Every row comes from one small tree of marks. The marks that hang from a mark follow it in brackets, in the order of their numbers. Every link used is in the known rows. Which tree was each row made from?
In the rows, zero is written as 128.
Known rows:
J134{J359{J834{J232}} J625{J432}}: [170 123 131 148 181 168 123 108  84  65 152  46 118 136 145 167 196  73
 113 140 149 132 101  72 170  96 120 160 138 142 194 161 178 147 131 164
  97 133 117 133 117  99 123  92 107  86 119 155 118 170 153 115 114 150
 135 118 110 115 125 142 157 106 140 135 162 102 113 127  82 114 153]
J701{J232 J359}: [117 141 137 133 127 142 141 150 109 128 128 101 121  87 173 168 146 126
 141 149  96  80 126 115 130 156 129 141 113 146 117 177 176 128 112 153
 152 141 133 167  92 160 189 153  87 122 182  72 111  88 139 129 144 101
 100  94 186 121 137  92  92 147 128  99 148 124  79 151 149 135 138]
J778{J232{J701{J359{J432 J834}}} J874}: [116  67 117 116 119  97 188 182 169 130 114 163 101  90 109 132 167 139
 156 114 118  70 132 133 108 117 123 227 146 148  65 120 154 175 119 195
 122 165 165 140  88 149 154 136  19 117 142  96 155 173  63 162 113 138
  81 124 152 149 147 138 145 111 115  97 172 145  55 130 158 191 140]
J280{J650}: [129 141 114 120 144 130 127 167 117 121 146 114 141 150 140 107 142 132
 136 149 120 109 118 117 112 135 142 118  92 149 125 141  85 119 103 124
 115 147  94 128 148 142 127 127 136 121 108 173 138 131 117 135 120 115
 123 136 126 108 122 137 108 143 102 129  82 134 161 121 134 156 119]
J88{J280 J874}: [ 89 118 139 132 150  81 142 166 122  71 106  98  97 173 120 105 121 162
 182 109  69 159  79 172 157 156 132 128 171 161  94 135 135 140 163 158
 152 120 111 138  88 122 145 183 134 135 137  93 147 131 110 126 150 153
 135 105 138 199 152 142 131 123 139 145 138  82 100 143 126  93 143]
J134{J359 J625}: [148 113 128 151 149 178 100  93  86  57 121  85 136 148 145 150 171  75
 106 149 169 123 102 145 161  75 138 134 130 142 184 185 172 145 142 162
 100 129 116 117 156 125 125  94 108 114 120 158 134 160 134  97 130 117
 124 107 127 107 135 143 122 107 124 188 127 123 125 140  75 131 163]
J232{J701{J359{J432}} J778{J874}}: [153  70 129 129 123 127 171 161 129 144 104 130 117  84 128 135 183 162
 140 153 135 179 153 163 136 112  98 203 153 125 118 133 153 174 108 190
 125 144 119 182  80 152 185 174  54 139 101 119 158 133  57 173 108 119
  82 126 148  83 154 114 126 184 103 126 176 165  61 167 163 196 131]
J834{J232{J701}}: [128 104 155 135 122 142 119 123 128 143 145  95 132 127 121 124 150 116
 108 177 141  92 172 113 123 154 112 158 118 106 140 120 143 140 116 129
 122 127 122 163  96 104 129 157 138 106 114 135 123 127 118 166 119 125
 136 132  94  97 114 128 125 151 135 108 122 129 142 131 130 105 113]
J280{J88{J874} J650}: [ 89 150 121 120 161 111 132 210 100 111 169  90 144 195 134  86 140 136
 138 142  81 117  91 116 104 101 145 107  72 167  85 150  89 145 105 126
 109 156  22 124 145 150 135 148 157 134 117 187 155 128 109 150 120 110
 156 147 129 127 103 162 110 141  47 146  87 128 168 115 136 173 119]
J625{J134}: [117 159 137 132 112 128 163 122 118 144 142 107 118 122 133 128 138  98
 156 112 103 118 145 130 130 130 145 139  95 141 134 125 141 125 138 143
 147 137 104 111 103 116 130 122 143 147 103 130 128 145 154 122 143 140
 128 133 158 158 119 132 118 130 140 155 135 124 118  91 134 134 134]
J834{J359{J432 J701{J232}}}: [140 110 138  95 176  94 132 183 121 112 147 131  86 126  90 113 142 141
 157 168 165 100 123  85 104 163 103 158 140 138 130 124 130 151  79 168
 130 111 168 153 101 137 125 180  97  97 148  89  76 133 120 166 167 163
 106 126 140 126 132 100 136 144 141  64 173 126  84 132 163 147 100]
J701{J232{J778{J874}} J359{J432 J834}}: [161 106 103 113 157 108 168 199 118 114 135 119  85  74 164 172 169 147
 156 127  94 166  76  70 118 134 109 195 161 136  97 159 170 147  74 210
 131 150 144 198  56 177 207 170  12 122 168  64 125 124  89 158 150 132
  64  98 183 137 159  96 143 169 111  70 208 149  17 146 172 174 124]
J134{J359}: [140 104 133 150 137 156 108 112 113  81 124 114 124 137 139 147 155  98
 107 144 140 124 115 139 146 116 135 133 133 136 159 157 147 135 144 148
 113 129 122 129 152 115 120 115 138 124 132 134 115 149 122 143 131 107
 124 123 128 110 132 132 129 114 130 150 108 122 123 147 102 135 129]
J232{J701}: [130 109 154 135 117 133 139 122 124 166 121 127 132 122 114 117 155 136
 130 153 146 103 173 136 113 118 101 143 131 124 144 130 139 149 119 144
 126 125 106 149 115 123 131 143 123 123 117 135 140 140 109 168 112 127
 127 151 115  92 142 138 114 148 132 141 129 145 123 138 146 141 128]
J701{J359}: [119 123 133 128 123 140 132 142 118 133 103 126 127 103 158 153 139 124
 128 140 100 102 120 132 146 139 136 133 114 139 121 151 152 127 116 142
 140 131 125 136 127 134 184 150 100 122 153 109 119  94 133 120 134 114
 111 117 143 111 137  91  94 137 129 117 149 125  96 140 136 147 131]
J232{J701{J359{J432 J834}} J778{J874}}: [165  64 119 120 135 116 170 177 125 144 107 144 103  83 128 139 183 164
 143 141 126 190 131 119 122 108  91 206 168 122 115 127 151 172  88 211
 118 140 120 198  73 148 193 177  35 133 112 121 147 144  56 186 120 142
  75 127 133  88 162 114 133 186 105 120 197 162  40 141 174 200 123]
J487{J701{J232{J778}} J834{J359}}: [142  68 165 156 104 118 135 158 106  45 123  94  97 141 193 171 124 217
 131 201 164 102 116  69  99 122 168 138 127 124 139 146 165 134 142 106
 131 131 148 192 128 125 121 193 135 100 112 119 133  99 186 129 144 110
  60 140 138  92 147  82 115 203 126 107 115 141 115 121 150 170 119]
J487{J701}: [120 108 166 138 114 124 132 140 126  88 122 112 108 138 167 126 130 161
 115 138 145  86 122 103 114 115 158 129 120 148 129 140 142 126 138 113
 128 113  92 127 145 125 128 138 121 117 116 134 135 115 150 141 135 118
  93 159 129 133 142 114 131 147 133 126 113 140 112 132 136 137 129]
J487{J701{J232{J778{J874}} J359{J432 J834}}}: [147  92 146 133 135 111 163 197 113  77 130 104  73  94 193 164 164 176
 141 138 121 117  83  62 104 116 143 184 150 150 102 153 177 141  94 177
 132 129 106 185  89 163 196 171  29 116 150  83 128 116 118 161 154 122
  43 130 169 135 170  89 147 185 123  83 180 154  21 144 170 168 125]
J232{J701{J359{J834}} J778}: [163  78 141 129 116 140 149 139 105 156  89 129 115  89 134 154 182 161
 126 171 126 173 143 106 124 117  88 164 154 121 164 137 154 163  80 192
 115 129 100 198  87 130 199 184  86 133 123 131 145 134  80 174 122 134
  93 131 128  51 174 106  91 195 118 143 180 156  64 131 160 177 138]
J359{J432 J834{J232}}: [161 108 108 108 174 106 131 179 127 116 153 115  86 128 125 117 128 102
 120 130 132 138  87  26 117 144 116 172 162 107 130 106 120 139  64 167
 108 114 154 169  97 141 153 157  79  94 146 117  93 159 118 162 159 181
 106 138  92 156 136 112 200 147 152  50 180 138  82 105 141 109  99]
J232{J701{J359} J778}: [154  81 147 138 102 147 147 122 109 153  87 123 130  94 141 146 181 159
 124 185 133 170 162 150 136 117  98 163 138 123 164 141 160 171 104 173
 125 128  99 184  90 129 190 182 105 139 106 131 151 126  82 167 111 119
 103 124 134  48 162 110  82 198 109 147 160 156  85 157 150 172 145]
J625{J134{J359{J701{J232{J778}} J834}} J432}: [166 162 142 145 170 118 199 132  87 132 170  74  85  89 130 165 206 100
 162 115  97 157 126  88 131 129 107 171 126 161 174 141 173 154 121 202
 142 144  95 132  55  94 132 118 129 129 108 113 114 180 139 164 121 164
 112 134 186 143 142 144 114 139 152 142 187  97  64 119 152 150 139]
J625{J134{J359{J834{J232}}} J432}: [148 162 140 147 153 129 177 116 105 119 169  64 107 103 141 164 190  73
 149 108  88 127 133  76 157 143 130 172 104 152 175 127 164 132 144 154
 141 139  99 116  79  87 124 109 160 116  96 141 108 176 169 145 115 157
 139 132 152 157 112 141 145 112 165 121 151  98 110 105 125 122 124]
J134{J359{J432 J701} J625}: [165 101 130 132 190 155 115 134  84  66 125  90  97 142 118 115 175  72
 110 154 187 121  90 140 136  76 116 153 158 150 189 175 163 178 102 208
  96 114 127 129 143 138 137 111  55 104 130 132 111 182 107 133 143 155
 107 123 135 131 157 134 138 116 134 155 169 118  80 147 102 137 149]
J232{J778}: [157 107 117 135 115 129 137 123 122 117 118 126 127 116 132 134 153 152
 127 153 135 210 115 135 137 119 115 142 145 119 144 125 127 143 117 143
 124 127 124 158 103 126 130 148 125 141 105 141 153 138 105 131 123 126
 122 113 127  95 142 135 117 161 107 145 146 141 117 137 128 150 141]
J88{J874}: [109 122 132 128 137 108 128 161 124 100 118 112 105 153 120 121 117 128
 143  98  96 137 106 142 135 136 131 137 147 163  74 126 134 127 158 139
 136 117 110 141  96 124 149 160 134 136 137 114 138 126 124 125 137 141
 131 124 141 160 131 141 117 118 121 154 136 106 120 146 129 116 133]

Write each row's tree:
[164 121 122 126 147 128 160 173 103 125 124 112 102  80 177 163 160 139
 145 167 111 153  97 100 139 134 116 177 144 135 137 168 174 149  80 177
 139 132 129 194  66 181 208 182  61 125 157  69 118 116 101 144 148 122
  80  95 186 115 154  92 120 179 119  74 188 146  46 174 154 154 138]
J701{J232{J778} J359{J432}}
[143  98 132  90 171 100 124 173 128 107 131 142  92 131  78 100 132 136
 147 163 168 114 123  95 113 156 106 154 141 136 136 105 112 152  79 161
 126 106 164 136 125 119 119 177 107  98 133 118  82 134 115 159 157 171
 113 133 117 124 128 101 141 145 140  75 171 127  97 129 148 154  99]
J834{J359{J432 J701}}
[139  94 134 111 153 105 130 165 134  97 149 121 111 115  88 136 154 169
 159 166 162 140 127 121 107 165 105 157 129 141 106 125 129 145 116 169
 130 136 161 157  90 117 103 159  98 118 139 103 109 113 118 157 139 129
 107 103 144  95 124 111  98 147 111 112 158 118  93 126 154 165 109]
J834{J359{J701{J232{J778{J874}}}}}
[179  79 117 113 164 118 140 174 123 133 141 114  87 112 112 121 165 123
 120 163 149 173 110  38 111 130  89 192 171 102 156 102 134 163  55 188
  98 113 131 206  74 133 162 183  79 103 119 128 105 171  82 191 148 181
 102 143  89 114 150 118 184 184 139  67 195 156  70 112 151 132 110]
J359{J432 J834{J232{J701 J778}}}
[142 121 114 144 130 114 151 152 127 111 153 108 125  97 140 154 156 160
 152 133 126 174 117 134 122 133 114 167 139 128  97 152 151 137 133 161
 135 158 134 177  63 150 132 132  94 141 130  97 152 129 102 136 124 104
 102  94 171 119 130 137 122 151  98 131 148 135  94 149 153 147 137]
J701{J232{J778{J874}}}
[144  94 145 114 143 128 152 163 111 170 104 134  98 100 128 134 159 129
 131 147 126 101 142  81 110 123 100 172 155 127 147 137 150 157  76 188
 122 123 117 172 111 151 203 178  67 110 148 117 115 133  98 182 140 154
  91 151 124 107 163  97 134 169 139  91 176 154  59 134 164 158 121]
J232{J701{J359{J432 J834}}}
[174  88 126 118 200 147 109 152  83  55 143  75  84 144 121 125 174  59
  99 158 181 123  74  71 123  93 112 171 168 139 194 160 159 171  81 223
  88 113 138 151 125 117 143 123  41  87 140 133  93 185 117 150 155 175
 102 122 103 131 158 127 156 124 148 128 189 108  68 113 103 120 141]
J134{J359{J432 J701 J834{J232}} J625}
[ 86 124 128 126 161  89 144 200 110  68 129  84 102 191 123  87 135 159
 186 128  61 146  68 161 143 160 144 113 139 175  93 148 100 135 147 159
 143 134  87 142 103 130 144 185 140 127 124 122 155 130  99 130 141 138
 129 112 136 185 142 150 117 135 117 147 100  87 128 136 129 122 139]
J88{J280{J650} J874}
[158  90 120  99 172  91 141 193 132  98 154 132  89 116  90 116 151 162
 165 168 166 144 111 106 108 159  98 179 151 131 109 120 129 160  89 181
 131 127 167 165  83 138 121 175  75 106 132  95  99 136  94 167 147 149
  96 111 146 124 129 110 139 151 116  79 178 136  73 139 163 167 103]
J834{J359{J432 J701{J232{J778{J874}}}}}
[124  89 136 119 129 114 120 157 124  92 121 127 104 148 125 140 107 162
 134 175 151 104 127 115 103 136 138 127 136 115 132 111 112 143 134 136
 123 127 188 149 149 102 108 171 135  99 128 131 110 113 173 127 126 150
 105 142 115 102 138  92 102 156 136 114 134 106 136 102 148 159 105]
J487{J834{J359{J701}}}
[170 120 147 137 200 153 120 125  86  73 153  48 102 133 121 154 194  69
 110 144 154 124  97  85 151 106 107 162 154 154 197 162 176 162 110 201
  97 130 124 135 108  88 123  94  86  85 129 139 104 174 139 138 111 170
 122 119 112 115 138 138 132 107 147 139 179  85  94 118 100 116 145]
J134{J359{J701 J834{J232}} J625{J432}}
[171  78 106  95 192  85 150 212 134 111 158 120  60 114  93 103 149 124
 125 137 147 182  80  62  88 140  88 195 185 120 114  93 117 174  52 224
 108 121 163 186  67 123 147 162  28 100 144  96  98 165  78 193 145 195
  95 134 108 146 157 117 167 161 134  70 221 126  42 103 168 139 100]
J359{J432 J701 J834{J232{J778{J874}}}}
[149 138 134 127 162 116 171 162 101 117 157  97  71 109 129 134 168  71
 148 125 117 108  97  76  99 121 116 165 136 149 158 145 155 162  94 222
 132 130 116 138  93 125 147 128  82 124 143 101  90 183 129 175 167 165
  97 135 173 178 156 131 133 133 158 133 178 116  43 101 152 146 124]
J625{J134{J359{J432 J701{J232} J834}}}
[165  66 129 104 160 117 114 171 129  81 148 107  91 125  91 111 151 142
 120 212 183 169 119  85 131 182 100 181 139 114 152  95 117 161  76 160
 115 108 170 174  82 102 118 199 115  94 114 121  87 130 104 172 149 171
 118 111  89  87 118  96 144 172 129  59 180 124 103 126 139 139  98]
J834{J232{J778} J359{J432 J701}}
[137 135 129 121 143 126 144 167 106 134 138 107 106  86 171 178 148 125
 141 132  91  87 101  57 108 150 121 139 132 143 119 171 173 122  89 180
 141 144 134 176  84 158 205 157  65 116 195  72 105 103 136 144 150 124
  83 104 170 126 153  89 103 148 138  85 169 124  48 125 157 138 128]
J701{J232 J359{J834}}
[144  74 116 121 147  96 147 190 126  83 144 130  90 129 122 140 126 182
 147 176 156 141 112 114 102 138 128 166 155 114 106 118 122 156 115 162
 124 143 197 176 107 132 119 180  86 100 123 103 116 129 135 140 128 148
  76 122 143 117 141  95 128 172 119  93 162 124 100 118 166 175 105]
J487{J834{J359{J432 J701{J232{J778{J874}}}}}}
[141 103 143 121 139 126 125 147 119 140 144 105 108 126 121 137 148 117
 116 150 137 109 134  50 104 147  98 152 143 114 145 111 138 133  90 163
 110 125 129 176  96 109 141 152 111 104 137 131 106 145 122 175 137 151
 121 144  82 108 140 120 143 151 145  99 152 132 106  94 144 114 106]
J359{J834{J232{J701}}}
[124  97 164 131 115 133 138 161 118  91 106 111  93 122 189 150 134 154
 118 134 121  77 105  66 112 121 157 131 129 158 127 146 164 124 108 142
 134 113  97 143 148 129 178 154  84 113 150 118 119  96 150 147 149 128
  71 149 134 126 163  84 115 160 142 108 148 141  66 117 146 151 123]
J487{J701{J359{J834}}}
[165 126 122  92 201  77 157 208 114 135 161 129  54 106 104 110 136 122
 141 119 131 120  77  39  61 133  85 163 186 137 122 122 141 164  39 227
 117 115 150 176  76 159 163 160  24 103 186  67  82 168  99 193 166 197
  79 144 149 172 173 117 154 150 151  66 217 125  31 111 188 131 110]
J359{J432 J701{J232} J834}
[154 104 130 129 170 127 125 149  95  89 144 106  82 119 127 156 162  99
 119 144 140 114  90  79  96 129 103 138 162 147 152 160 152 151  98 214
 108 128 134 154 118 117 135 127  75 107 180  95  94 164 112 179 149 138
  98 125 143 121 166 130 111 121 145 136 155 104  64 121 139 135 120]
J134{J359{J701{J232} J834}}
[121  84 140 123 106 119 161 148 146 143  98 147 110  95 122 141 162 132
 134 144 121  63 140 105 111 124 117 180 138 151 126 132 165 166 104 175
 124 144 143 146 100 129 161 150  70 117 154 110 140 163  87 152 121 143
  95 129 136 113 157 130 111 133 132 112 160 135  76 125 139 167 143]
J778{J232{J701{J359{J834}}}}
[173  77 113 114 163 109 149 183 135 124 150 117  89 111 108 121 163 130
 127 140 144 175 112  53 107 129  86 207 171 105 127 101 136 159  65 194
 104 129 138 196  73 135 150 173  61 107 113 121 118 170  76 192 136 170
  97 135  94 124 141 122 194 173 128  76 193 157  69 114 155 140 105]
J359{J432 J834{J232{J701 J778{J874}}}}
[151  77 130 140 110 128 154 135 134 139 120 132 136 105 108 122 179 171
 137 147 151 195 165 174 121 108  95 184 150 114 116 121 138 164 132 171
 117 147 112 171  85 126 130 147 100 149  81 144 172 146  70 168  95 110
 108 130 128  74 139 149 115 168  93 173 143 155 105 146 159 182 131]
J232{J701 J778{J874}}
[175 115 107 120 158 115 160 186  94 125 129 115  87  79 169 170 166 139
 145 149 102 161  75  49 117 139 107 176 157 130 132 161 169 145  53 206
 129 131 134 209  63 177 219 185  36 118 174  68 110 128  96 153 159 149
  68 103 170 124 167  87 134 187 126  66 210 147  19 147 169 162 133]
J701{J232{J778} J359{J432 J834}}
[125 138 149 138 133 138 155 125 108 111 141 102 102 128 123 132 164  70
 133 135 120 104 130 143 124 122 136 139 113 152 160 141 147 153 133 185
 133 132 106 104 120  99 126 115 131 140 115 130 111 166 138 150 144 137
 120 129 164 145 136 139  97 124 150 178 134 106  91 104 131 139 136]
J625{J134{J359{J701}}}
[146 129 132 107 174  93 142 185 117 137 154 119  81 108 110 139 133 132
 141 126 125 110  99  55  66 140  93 137 166 143 124 129 139 146  73 211
 123 125 147 171  83 129 148 141  54 116 185  76  96 141 116 179 152 166
  93 132 148 140 171 121 106 141 144 109 188 110  47  93 176 128 118]
J359{J701{J232} J834}
